Each row comes from the steps of one path. Every step used is in the known rows, and no mark comes twice. Write the path behind each row, first mark first.
(in the rows, 128 means zero)
Known rows
lasot > limok > rura > figok: [183 134  90 137 105  96 135 214  89 117 117 161 135 160  76 114 154 108
 104  94 141 142 165 139]
rura > figok: [145 120 133  81 130 115 169 182  56 101 112 120 147 156  73 117 161  90
 145 152 167 121 178 145]
nokofi > limok > rura > figok > ziza: [153  97  77  87 126 105 130 205  99 109 157 148 115 135 103 121 138 102
 108 144 103 138 205 177]
figok > paru > rapa: [107 113 157  56 150  77 136 127  85 115 103 147 162 111  91 136 166 140
  70 164 130 128  95 116]
paru > rapa: [119 132 142  70 122  77 127 170 102 120  97 136 167 131  87 116 147 140
  87 148 143 126 136 124]
lasot > limok > rura: [158 136  65 150  83  77 120 208 116 114 103 178 140 160 130 123 140 138
  96  73 100 147 155 115]
lasot > figok > nokofi > limok > rura: [110 138 124 161  91  90 119 147 121 111 118 176  97 136 127 123 120 108
  88 120 131 155 154 144]
rapa > paru > figok > lasot: [102 137 181 120 138  83 212  44  34 120 132  93 150 172  94 133 156 149
 110 136 141 131  75  95]
rapa > paru > figok > nokofi > limok: [125 118 160 130 178  98 146  53  89 112 130 149 103 139  98 137 128 125
  87 159 152  99 111 130]
figok > lasot > limok > nokofi: [157 133 104 151 153  59 165 142 161  56 109 137 129 132 121 155 149 161
 189 120 132 174 124 150]
ziza > figok > nokofi > limok: [124 128 127 139 159 108 130  97 119  86 103 155 102  97 134 126 132 123
 128 186 190 111 174 153]
nokofi > figok > lasot > limok: [110 178 134 147 151  70 183 110 103 108 106 136 135 126 135  90 130 148
 142  95 152 164 119 136]
limok > rura > figok > nokofi: [131 116 141 115 126 111 149 165  64  79  97 150  87 143  87 136 165  82
 107 129 144 134 172 144]
rapa > paru > figok: [126 117 158 105 118 100 194  86  33 139 124  95 152 176  68 135 151 125
  92 123 134  85 109  88]
lasot > limok > nokofi > figok: [143 147 111 164 121  83 168 166 123  90 102 130 101 120  91 121 122 126
 164  86 151 122 160 144]
figok > nokofi > limok: [116 118 126 115 174  98 114 120 127  77 107 173 108 114 147 133 130 123
 131 168 144 126 160 160]
figok > nokofi: [ 97 110 144  87 153 102 158 127  88  68  79 135 109 128 131 135 160 107
 136 146 132 125 171 135]
rura > figok > nokofi > limok > lasot: [148 132 132 148 155  94 122 156 165  91 126 146 109 142 115 117 128 119
 156 202 170 134 129 155]
limok > nokofi > figok > paru > rapa: [108 131 171 100 138  72 150 121  90 106 109 132 119  90  60 141 148 129
  92 141 152 115  97 128]
nokofi > limok > lasot > figok > paru > rapa: [108 143 169 108 132  63 129 125 166 149 129 138 163 120  83 103 122 135
  73 193 160 157  55 126]
rapa > paru: [113  84 125  97 129  96 174 106  69 112 128 134 156 162 102 154 165 146
 119 127 113 104 135  93]

Write each row's path
[124 148 136 132 104  90 162 154  51  90 128 138 128 156 104 130 165 125
 126 127 141 164 133 138] => limok > rura > figok > lasot
[145 136  95 152 110  85 108 179 170 111 134 145 155 155 150 116 110 154
 157 179 141 122 124 128] => nokofi > limok > lasot
[166 101  66  81 131  94 159 219 109 110 134 135 126 143  92 111 155 102
 106 108 100 155 200 163] => lasot > limok > rura > figok > ziza
[138 120 141 110 189 106 123 128 107  80 119 162 100 117 104 126 137  97
 135 184 176 126 166 180] => rura > figok > nokofi > limok
[ 68 169 167 132 127  88 192  96  45 102 115 112 126 130 135 103 133 136
 147 120 152 144 128 131] => nokofi > figok > lasot
[139 152 127 154 123  85 132 146  76  96 149 165 124 148 115 130 142 134
 123 144 147 162 126 159] => nokofi > limok > rura > figok > lasot
[163 131 132 163 156  61 198  81 130  87 126 115 122 152  73 157 152 167
 149 113 134 145  77 117] => rapa > paru > figok > lasot > limok > nokofi
[108 109 184 102 160 105 194  54  47 105 100 104 106 151  75 138 158 107
  92 139 140  97 113  99] => rapa > paru > figok > nokofi
[118 177 108 187  93  68 151 152  89 116 114 162 118 142 140 108 127 153
  98  59 115 166 123 121] => nokofi > figok > lasot > limok > rura
[125 127 100 159 112  92  92 161 110  86 119 199  94 130 151 144 128 129
  94 125 110 131 155 143] => figok > nokofi > limok > rura
[158 126 118 135 147  98 139 167 100  85  95 168  87 136  86 127 157  94
 106 112 143 153 163 147] => lasot > limok > rura > figok > nokofi
[117 137 134 143  99  95 173 160  82  88 106 111 100 124  91 130 129 115
 168 106 152 104 173 140] => limok > nokofi > figok
[126 132 121 156 144  85 111 147 179  85 115 152 115 137 155 128 116 138
 155 190 144 134 121 140] => figok > nokofi > limok > lasot
[134 140 122 173 130  93 130 127 177  97 111 134 112 124 145 118 124 138
 149 204 188 123 133 129] => ziza > figok > nokofi > limok > lasot
[107 118 108  92 111  84 171 172 184 130 150  93 147 143 131  88 104 112
 147 179 119 169 163 156] => nokofi > limok > lasot > figok > ziza
[164 157 127 154 147  65 184 129 138  75 107 109 121 145  91 137 143 147
 166 116 148 157 107 140] => paru > figok > lasot > limok > nokofi
[151 127 141 100 141  78  92 152  90 125 141 187 138 109  63 138 151 129
  40 162 148 129  95 144] => nokofi > limok > rura > figok > paru > rapa
[112 112 134  98 129 107 179  95  57 102  99 119 146 105 114 139 178 120
 119 169 160 106 149 101] => ziza > figok > paru
[138 153  87 168 100  65 137 164 111  99 113 172 137 157 150 128 145 162
 107  81 100 177 119 121] => figok > lasot > limok > rura
[ 82 116 162  78 117  97 196 108  71 118 104 115 154 134 103 121 160  97
 116 146 136 148 127 118] => lasot > figok > paru
[165 126 132  94 144  70 116 166 100 126 117 177 141 117  50 122 166 127
  40 128 141 149  90 131] => lasot > limok > rura > figok > paru > rapa
[134 160 114 143 146  77 185 104 126 102  98 127 151 122 132 107 152 159
 145 130 179 164 136 124] => ziza > figok > lasot > limok
[106 122 149 113 137 111 176 102  86  82  70 117 105 111 115 128 164 107
 132 162 184 113 188 121] => ziza > figok > nokofi
[129  95 148  66 161 108 173 135  38  94 112 130 144 129  78 141 183  94
 128 169 148 121 138 133] => rura > figok > paru
[ 99 151 146 131 114  87 190  92  72  92 104  99 146 126 135 123 158 147
 157 159 183 143 147 118] => ziza > figok > lasot
